Each row comes from the steps of one walk. Every step used is in the known rows, and no mark comes twice. Write the walk behind each row, first mark first.
Known rows:
vevom/vafe: 1.13  0.64  0.26  1.47  1.85  -3.70  0.56  -0.92  1.41  -2.06  -0.24  0.04  -0.71  -0.69  1.17  -0.46  0.47  -0.24  1.05  -0.12  -0.49  0.04  0.36  2.04  -3.66  1.16  3.09
pugu/peko/vevom/vafe/dedom: -1.70  -1.75  -1.76  1.48  -0.61  -0.57  3.58  -3.53  1.27  1.13  -0.96  0.65  -0.08  -1.13  -1.47  0.51  0.09  2.27  0.46  1.18  -1.74  0.06  -2.74  1.64  -0.15  -0.37  1.06
gatud/dedom/vafe/pugu/peko/vevom: -1.94  -3.80  -0.58  2.08  -0.25  -0.63  1.21  -1.66  1.66  2.11  2.46  -0.26  1.34  -2.89  2.84  -0.30  0.41  2.94  1.59  0.98  -1.60  1.14  -3.19  0.46  1.27  3.10  -1.40
pugu/peko/vevom/vafe: -0.83  -1.85  -1.78  1.48  -0.59  -1.18  2.74  -2.67  0.49  0.85  -0.56  -0.54  -0.33  -0.58  0.39  -1.10  0.25  2.59  0.37  0.70  -0.73  0.46  -1.35  2.70  -2.14  0.96  0.53
roso/vevom/vafe/pugu/gatud: 3.43  -2.42  0.67  -0.83  -0.93  -1.90  1.12  -1.36  3.52  0.42  1.08  -0.33  -1.41  -1.59  3.88  1.22  1.23  -1.23  0.07  -0.91  0.37  2.76  -1.51  -0.97  -3.05  3.48  1.30
vevom/vafe/dedom/gatud: -1.02  0.88  -0.16  0.18  2.72  -2.31  -0.15  -0.21  2.35  -0.66  -1.46  2.17  0.38  0.20  -0.70  0.19  2.86  -0.99  -0.26  -1.57  -2.21  0.42  0.82  1.74  0.82  -0.82  3.27
peko/vevom/vafe: -0.41  -0.37  -0.40  2.18  0.72  -4.45  0.96  -0.62  1.91  0.91  -0.42  -1.02  -0.50  -0.22  -0.36  -0.15  -0.93  0.75  1.51  0.71  -0.91  -0.34  -0.78  1.26  -2.80  1.62  0.86
dedom/vafe/pugu: -0.67  -1.76  1.11  3.30  2.13  -1.71  0.04  1.17  1.08  -1.48  2.74  -0.82  -0.87  -1.74  3.62  -2.11  1.01  0.22  0.54  -0.80  -2.39  2.05  -1.26  0.26  -2.19  4.07  0.34
vafe/dedom/peko/pugu: 0.32  -0.81  0.94  2.51  1.92  -0.90  1.58  1.17  0.94  -0.22  -0.44  1.23  -0.75  -1.19  0.65  -1.50  0.27  1.97  -0.07  -0.91  -2.67  -0.43  -3.26  1.38  -0.04  1.05  0.86
fanu/pugu/peko/vevom/vafe: -2.30  -1.03  -0.90  2.31  -1.05  -1.65  3.02  0.12  1.15  -0.06  0.01  -0.20  0.49  -0.65  0.89  -0.53  0.05  4.27  -0.38  -0.33  -2.03  0.51  -1.91  -0.25  -2.95  1.37  -0.21
vevom/vafe/pugu: 1.71  0.02  1.32  1.43  2.35  -3.60  1.41  1.17  2.71  -2.43  0.93  0.37  -0.62  -0.95  1.80  1.36  -0.11  -0.11  1.25  0.42  -2.52  0.96  -1.51  -0.07  -3.92  2.87  2.49
roso/vevom/peko: 2.47  -2.70  2.27  1.32  -0.42  -2.04  1.15  -1.99  0.41  0.64  -0.93  -1.26  -1.87  0.17  1.31  0.55  0.36  -1.00  -0.88  -1.44  2.17  -0.17  -0.81  1.41  -3.43  2.40  2.97
vafe/pugu/gatud: -0.01  -0.43  -1.01  -0.52  1.46  -0.01  -0.37  -0.25  2.45  -1.97  2.28  0.37  -0.51  -1.19  2.86  -0.71  1.06  -1.30  0.24  0.83  -0.30  1.44  -1.80  0.39  -3.24  4.46  1.19
gatud/dedom/peko: 1.24  -0.04  0.84  1.09  1.72  -2.03  -1.75  -1.27  0.08  0.23  -0.31  0.90  0.65  -1.19  2.22  -1.05  1.86  0.28  0.50  -0.46  -0.32  -0.53  -0.29  2.70  -0.14  0.56  2.38
peko/vevom: -1.17  -0.72  -1.04  2.74  0.52  -3.27  -0.43  -0.63  1.03  1.05  1.07  -1.47  -0.28  0.22  -0.50  -1.89  -1.12  -0.19  0.42  0.91  -0.35  -0.98  -1.68  1.60  -3.16  2.93  0.52
dedom/vafe/pugu/peko: -1.10  -3.27  -0.43  2.54  0.92  1.52  2.13  -0.90  -0.36  -1.63  2.69  -0.36  -0.67  -2.11  4.43  -3.06  2.19  1.99  -0.56  -0.90  -2.27  2.69  -1.85  1.45  -1.41  3.33  0.00
roso/vevom: 3.03  -2.09  0.62  2.50  -0.68  -3.38  -0.60  -2.11  0.79  0.59  1.53  -1.28  -1.26  -0.14  1.85  -1.79  0.15  -1.95  -1.03  -1.27  1.28  -0.08  -1.02  1.51  -4.04  3.08  2.54
peko/pugu/roso: 2.27  -1.08  -2.46  2.88  0.13  -1.43  -0.25  -0.14  2.06  -2.66  0.59  0.89  -0.25  -1.98  3.04  -1.56  -1.52  2.08  -0.89  -1.15  -0.44  -1.46  -0.45  1.73  -5.10  1.68  1.69
peko/vevom/vafe/dedom: -1.28  -0.28  -0.28  2.22  0.65  -3.99  1.80  -1.49  2.67  1.18  -0.84  0.23  -0.24  -0.73  -2.19  1.57  -1.14  0.42  1.60  1.38  -1.77  -0.68  -2.18  0.35  -0.87  0.39  1.38
roso/pugu: 0.66  0.03  1.34  2.33  0.57  -2.28  -0.85  1.65  1.65  -3.28  2.44  -1.35  0.90  -0.16  0.44  -0.88  0.07  0.70  -0.47  0.31  -0.33  0.10  -2.25  0.14  -3.95  3.41  2.20
fanu/vevom: 1.73  0.49  -1.43  3.80  -0.17  -3.52  0.29  -0.90  1.07  -1.00  1.20  -0.04  -0.21  -0.72  1.11  -0.98  -0.09  -1.95  -0.90  -0.90  0.07  -1.86  -0.22  1.59  -2.75  2.21  2.76
pugu/vafe: 0.40  -1.46  -2.98  1.67  0.67  -0.97  0.47  -2.53  0.19  -1.92  1.34  0.33  -0.33  -0.72  2.78  -3.59  1.38  1.18  0.28  -0.27  -0.79  -0.38  -0.54  3.23  -3.25  1.26  2.51
gatud/dedom/vafe: -0.37  -0.64  0.51  2.26  1.71  -3.08  -1.62  -2.14  1.17  -0.05  1.53  0.20  0.72  -2.76  3.14  -1.29  1.35  -0.02  2.02  -0.51  0.59  -0.11  0.41  1.97  -0.23  1.96  1.79
gatud/dedom/vafe/pugu/roso/vevom: 3.85  -4.78  0.12  3.22  -2.28  -2.15  -1.70  -2.47  2.97  0.96  2.04  0.31  0.41  -3.64  6.32  0.73  0.73  0.63  -0.59  -2.65  -0.07  1.29  -0.21  -0.99  -1.55  1.82  1.21
vafe/pugu/gatud/dedom: 0.84  0.03  -0.52  -1.90  1.47  -1.45  -1.37  -1.36  3.89  -1.02  2.14  1.68  1.35  -2.52  2.96  1.82  0.74  -1.25  1.80  1.75  0.63  0.14  -1.96  -0.20  -1.30  3.80  2.05
gatud/dedom/peko/vevom/vafe/pugu/roso: 2.08  -2.40  -0.45  1.90  -0.90  -2.21  -0.44  -0.34  3.18  1.61  -1.77  1.35  0.99  -1.99  3.32  2.46  0.25  3.56  0.23  -0.54  -3.08  0.74  -0.77  -0.33  -0.18  -0.96  -0.05
vevom/vafe/dedom/peko: 0.42  -0.05  1.16  1.83  1.80  -1.30  1.40  -0.97  0.36  -0.36  -2.09  1.40  -1.08  -0.69  0.63  -0.35  2.51  0.96  0.05  -1.20  -2.64  1.10  -0.64  1.91  0.25  -1.39  2.34

Which walk is each row?
-1.13  -1.60  -3.01  0.49  2.05  -0.43  1.13  0.32  2.77  -0.63  0.39  2.49  0.85  -0.81  1.04  -2.56  1.74  2.22  0.07  -1.35  -3.11  -0.74  -1.75  2.13  1.19  0.21  1.30 -> peko/pugu/vafe/dedom/gatud
-2.56  -0.16  -0.89  0.89  1.60  -3.16  0.12  0.07  2.92  2.13  -1.68  1.05  0.67  0.69  -2.07  0.33  1.35  -0.16  0.16  -0.55  -2.59  0.14  -0.32  1.14  1.72  -0.54  1.16 -> peko/vevom/vafe/dedom/gatud
-0.25  -2.30  -0.72  0.62  1.44  0.01  4.41  -1.24  2.14  -1.42  -1.32  1.85  -0.58  -1.88  0.48  0.87  -0.36  3.77  1.42  0.24  -1.37  -1.59  -3.19  1.34  -0.72  0.49  2.23 -> vevom/peko/pugu/vafe/dedom
6.27  -3.42  0.56  1.90  -2.31  -2.99  0.23  -1.63  3.09  1.88  -2.18  1.34  -0.21  -3.06  5.33  1.46  0.35  3.66  -0.39  -3.56  -0.03  0.09  -0.08  0.95  -1.06  -1.22  1.40 -> gatud/dedom/peko/pugu/roso/vevom/vafe
2.51  -1.33  -1.16  2.40  -1.02  -1.43  4.32  -0.81  1.82  -1.78  0.73  1.02  -0.15  -1.82  2.76  1.50  0.50  0.93  -0.94  -0.58  -2.34  0.41  -1.83  0.41  -1.77  1.47  2.20 -> fanu/vevom/vafe/pugu/peko
3.28  -3.08  2.68  1.46  -0.08  -2.87  2.63  0.11  1.94  0.74  -0.79  -1.02  -1.72  -0.79  1.37  1.17  -1.53  0.86  0.00  -1.41  1.67  -0.99  -2.36  0.63  -3.52  3.52  1.62 -> roso/vevom/peko/pugu
-0.61  -1.78  -0.21  -0.15  0.37  -0.12  1.31  0.95  2.05  2.05  -0.88  -0.48  -1.06  -0.56  2.62  -0.65  1.92  1.84  0.39  -0.06  -2.47  3.26  -1.76  0.07  -0.09  2.04  -2.04 -> dedom/peko/vevom/vafe/pugu/gatud
0.41  -0.38  1.04  -1.04  -0.27  0.79  -2.30  0.02  1.97  -0.73  0.77  0.27  1.88  -1.83  3.01  -0.57  3.29  1.67  -0.15  -0.18  1.23  1.47  -1.48  0.42  0.78  1.74  0.81 -> roso/pugu/gatud/dedom/peko
2.11  -1.39  -1.85  2.52  0.33  -0.77  -1.01  -0.14  1.93  -3.22  1.46  0.91  -0.19  -1.18  3.34  -0.39  -0.29  0.47  -1.63  -0.58  -2.02  0.23  -0.73  0.48  -5.22  2.10  2.32 -> vafe/pugu/roso
-0.27  -0.66  -0.02  -1.46  1.82  0.56  2.13  -0.05  2.20  -1.12  -1.20  0.38  -1.03  -1.57  1.83  0.29  0.17  1.29  1.05  0.08  2.10  -0.30  -1.23  1.56  -2.49  3.40  0.85 -> vevom/peko/pugu/gatud
2.55  -1.90  -0.14  3.58  -3.00  -2.55  0.80  -1.59  3.16  -0.94  -0.71  1.80  -0.30  -1.74  2.67  2.07  0.28  1.86  -2.27  -3.34  -1.40  0.31  -0.49  -2.48  -3.80  -1.09  2.88 -> fanu/pugu/roso/vevom/vafe/dedom
3.96  -2.66  -1.16  2.73  -2.68  -2.19  0.69  -4.26  2.48  -0.12  -1.25  1.25  -1.10  -1.78  2.04  1.62  0.40  0.12  -1.62  -2.34  -0.13  0.22  0.06  0.31  -2.92  -1.52  3.63 -> pugu/roso/vevom/vafe/dedom
-1.09  -1.53  -0.22  2.98  0.50  -1.47  -0.39  0.04  -0.76  2.23  -0.38  -1.44  -0.80  0.81  0.63  -3.61  0.84  1.17  -0.78  -0.47  -1.67  0.41  -1.38  2.49  -1.06  1.65  -0.75 -> dedom/peko/vevom
0.94  -1.91  -2.70  1.82  1.13  -1.68  1.78  -0.34  1.78  -1.80  1.60  0.54  -0.20  -1.67  2.73  -3.04  -0.52  3.12  1.17  -0.09  -1.40  -1.17  -2.21  2.44  -3.46  2.49  1.17 -> peko/pugu/vafe
4.65  -3.03  -0.71  2.82  -2.38  -2.87  2.06  -2.08  4.15  0.12  -1.03  1.54  -1.05  -2.66  2.12  2.09  -1.59  2.11  -0.75  -2.40  -0.69  -0.57  -1.66  -0.46  -3.01  -0.43  2.37 -> peko/pugu/roso/vevom/vafe/dedom
1.39  -3.95  1.94  -0.81  -0.88  -0.88  1.37  -2.34  3.19  3.08  -0.63  -0.24  -0.57  -3.91  4.77  1.32  1.08  1.50  2.10  -1.88  3.81  0.88  -0.83  0.24  1.19  3.15  -0.11 -> roso/vevom/peko/pugu/gatud/dedom/vafe
-1.63  0.56  -0.91  0.78  2.68  -1.21  -1.49  -0.11  1.43  -0.65  -0.03  1.84  0.63  0.58  -0.77  -1.56  2.62  -2.01  -1.18  -1.23  -1.63  -0.29  -0.11  2.07  0.57  0.53  2.99 -> vafe/dedom/gatud
-0.36  -0.91  1.02  -0.87  -1.34  -1.08  -0.67  0.21  3.23  2.14  -0.93  -0.40  1.97  -1.64  1.54  1.41  2.00  3.45  1.25  0.42  0.22  1.90  -1.71  -0.62  1.92  0.74  -1.09 -> roso/pugu/gatud/dedom/peko/vevom/vafe
0.53  -0.17  0.54  -2.66  1.74  -0.92  0.99  -1.25  3.72  -0.26  -1.34  1.58  0.55  -2.92  1.80  2.68  -0.39  1.25  2.68  1.01  3.18  -1.58  -1.39  1.09  -0.63  2.93  1.80 -> vevom/peko/pugu/gatud/dedom
2.86  -1.03  -1.13  2.09  0.34  -1.93  0.36  -0.18  2.82  -3.33  0.12  1.23  -0.35  -1.72  3.56  1.32  -0.06  1.21  -0.63  -1.00  -2.51  0.90  0.07  0.09  -4.90  0.75  2.56 -> vevom/vafe/pugu/roso
-1.60  -2.21  -2.53  2.02  -0.67  -0.09  1.42  -2.63  -0.31  0.85  1.01  -0.97  -0.09  -0.14  0.18  -2.55  -0.04  1.68  -0.64  0.81  -0.14  -0.27  -2.23  2.94  -2.40  2.28  0.14 -> pugu/peko/vevom
-2.77  0.26  -0.11  0.70  0.50  -1.06  -1.77  -0.65  2.54  -0.49  1.96  1.01  1.46  -3.52  5.04  -1.30  2.69  1.36  1.27  -1.35  0.96  1.17  0.59  -0.72  -0.12  2.82  0.16 -> fanu/pugu/gatud/dedom/vafe
1.02  -0.39  1.65  2.05  2.12  -1.98  2.87  1.12  1.92  -0.22  -1.93  1.50  -1.11  -1.55  0.66  0.25  0.44  2.79  0.92  -1.27  -3.17  0.28  -2.41  1.10  0.23  -0.17  1.07 -> vevom/vafe/dedom/peko/pugu
-0.22  -1.12  0.19  1.89  0.56  -2.95  -1.47  -1.05  0.84  3.16  -0.63  -0.33  0.84  -0.55  0.68  -0.81  0.53  1.18  0.88  0.47  -0.57  -0.84  -1.39  2.05  0.69  1.07  0.21 -> gatud/dedom/peko/vevom
-0.36  -1.26  0.41  2.48  0.58  -2.52  0.88  0.09  0.03  2.24  -2.05  -1.08  -0.95  0.32  0.80  -1.83  1.11  2.05  0.36  -0.71  -2.09  1.14  -0.52  2.20  -0.89  0.30  -0.46 -> dedom/peko/vevom/vafe
5.59  -3.84  -0.06  3.17  -2.25  -1.58  1.29  -0.47  1.57  0.97  -2.10  0.12  -1.95  -1.85  5.20  -1.20  0.65  3.52  -2.05  -4.53  -0.90  1.32  0.16  1.40  -2.88  -0.52  0.55 -> dedom/peko/pugu/roso/vevom/vafe
4.82  -3.50  -1.52  3.31  -2.30  -2.30  -0.01  -1.26  2.39  -0.16  0.89  -0.14  -1.10  -1.77  3.77  -1.19  -1.59  1.39  -1.82  -2.74  0.82  -0.88  -0.96  0.85  -5.29  2.04  1.40 -> peko/pugu/roso/vevom
2.61  -2.44  -1.71  1.41  -1.74  -1.25  -0.88  -2.69  2.81  0.77  -2.05  2.11  -0.26  -0.55  2.09  0.32  2.91  -0.60  -3.08  -4.20  -0.80  0.98  1.87  1.01  -0.25  -2.34  3.23 -> pugu/roso/vevom/vafe/dedom/gatud
-1.09  -2.91  -1.54  1.84  -0.23  -0.15  2.25  -0.57  0.98  0.29  2.22  -0.74  0.10  -0.34  0.84  -0.99  -0.76  1.83  -0.41  1.49  -2.27  0.51  -4.06  0.90  -2.53  3.65  -0.47 -> vafe/pugu/peko/vevom
-1.18  -0.89  0.65  0.13  -0.15  -0.28  -2.17  -0.84  2.93  -0.98  2.71  -0.31  2.13  -3.50  3.79  -0.75  2.82  1.36  1.46  -0.21  1.99  1.82  -0.61  -0.41  0.65  3.10  0.37 -> roso/pugu/gatud/dedom/vafe
1.61  0.86  -0.69  3.20  -0.13  -4.09  2.37  -1.79  2.63  -0.70  -0.77  1.54  -0.20  -1.54  -0.35  2.23  -0.06  -1.26  0.13  -0.67  -1.38  -1.58  -0.82  0.10  -0.41  -0.49  3.71 -> fanu/vevom/vafe/dedom
-0.68  -1.05  -1.05  -0.48  0.38  -1.81  1.24  0.12  3.85  0.86  0.52  -0.31  -0.36  -1.15  1.41  1.12  -0.15  0.55  1.63  1.51  -1.20  1.79  -2.08  -0.62  -2.11  3.53  -0.76 -> peko/vevom/vafe/pugu/gatud
3.73  -1.70  1.31  1.94  -0.77  -4.41  0.80  -2.09  1.64  0.51  0.04  -0.90  -1.50  -0.54  2.20  -0.02  0.42  -1.02  0.04  -1.56  0.72  0.68  -0.18  1.23  -3.83  1.77  2.88 -> roso/vevom/vafe
-2.05  -3.20  -2.70  2.64  -0.55  0.60  1.56  -2.31  -0.14  2.45  -0.67  0.39  -0.44  -0.22  0.63  -3.36  1.85  3.30  -0.24  -0.20  -3.37  0.40  -2.64  2.09  1.49  -0.98  -0.44 -> pugu/vafe/dedom/peko/vevom
-0.70  -1.71  -0.29  -0.84  0.22  -0.27  -1.04  -0.19  2.67  3.06  0.48  0.41  0.95  -1.46  2.52  0.31  1.37  0.95  1.11  1.16  -0.97  1.26  -2.77  -0.05  1.39  2.97  -1.44 -> vafe/pugu/gatud/dedom/peko/vevom
-0.58  -0.66  -0.70  -1.26  -0.05  -1.47  -0.53  -2.45  2.20  3.64  -2.17  0.59  0.63  -1.79  2.17  0.18  2.22  1.73  1.85  0.29  0.53  1.02  0.01  1.85  1.84  -0.10  -0.49 -> pugu/gatud/dedom/peko/vevom/vafe
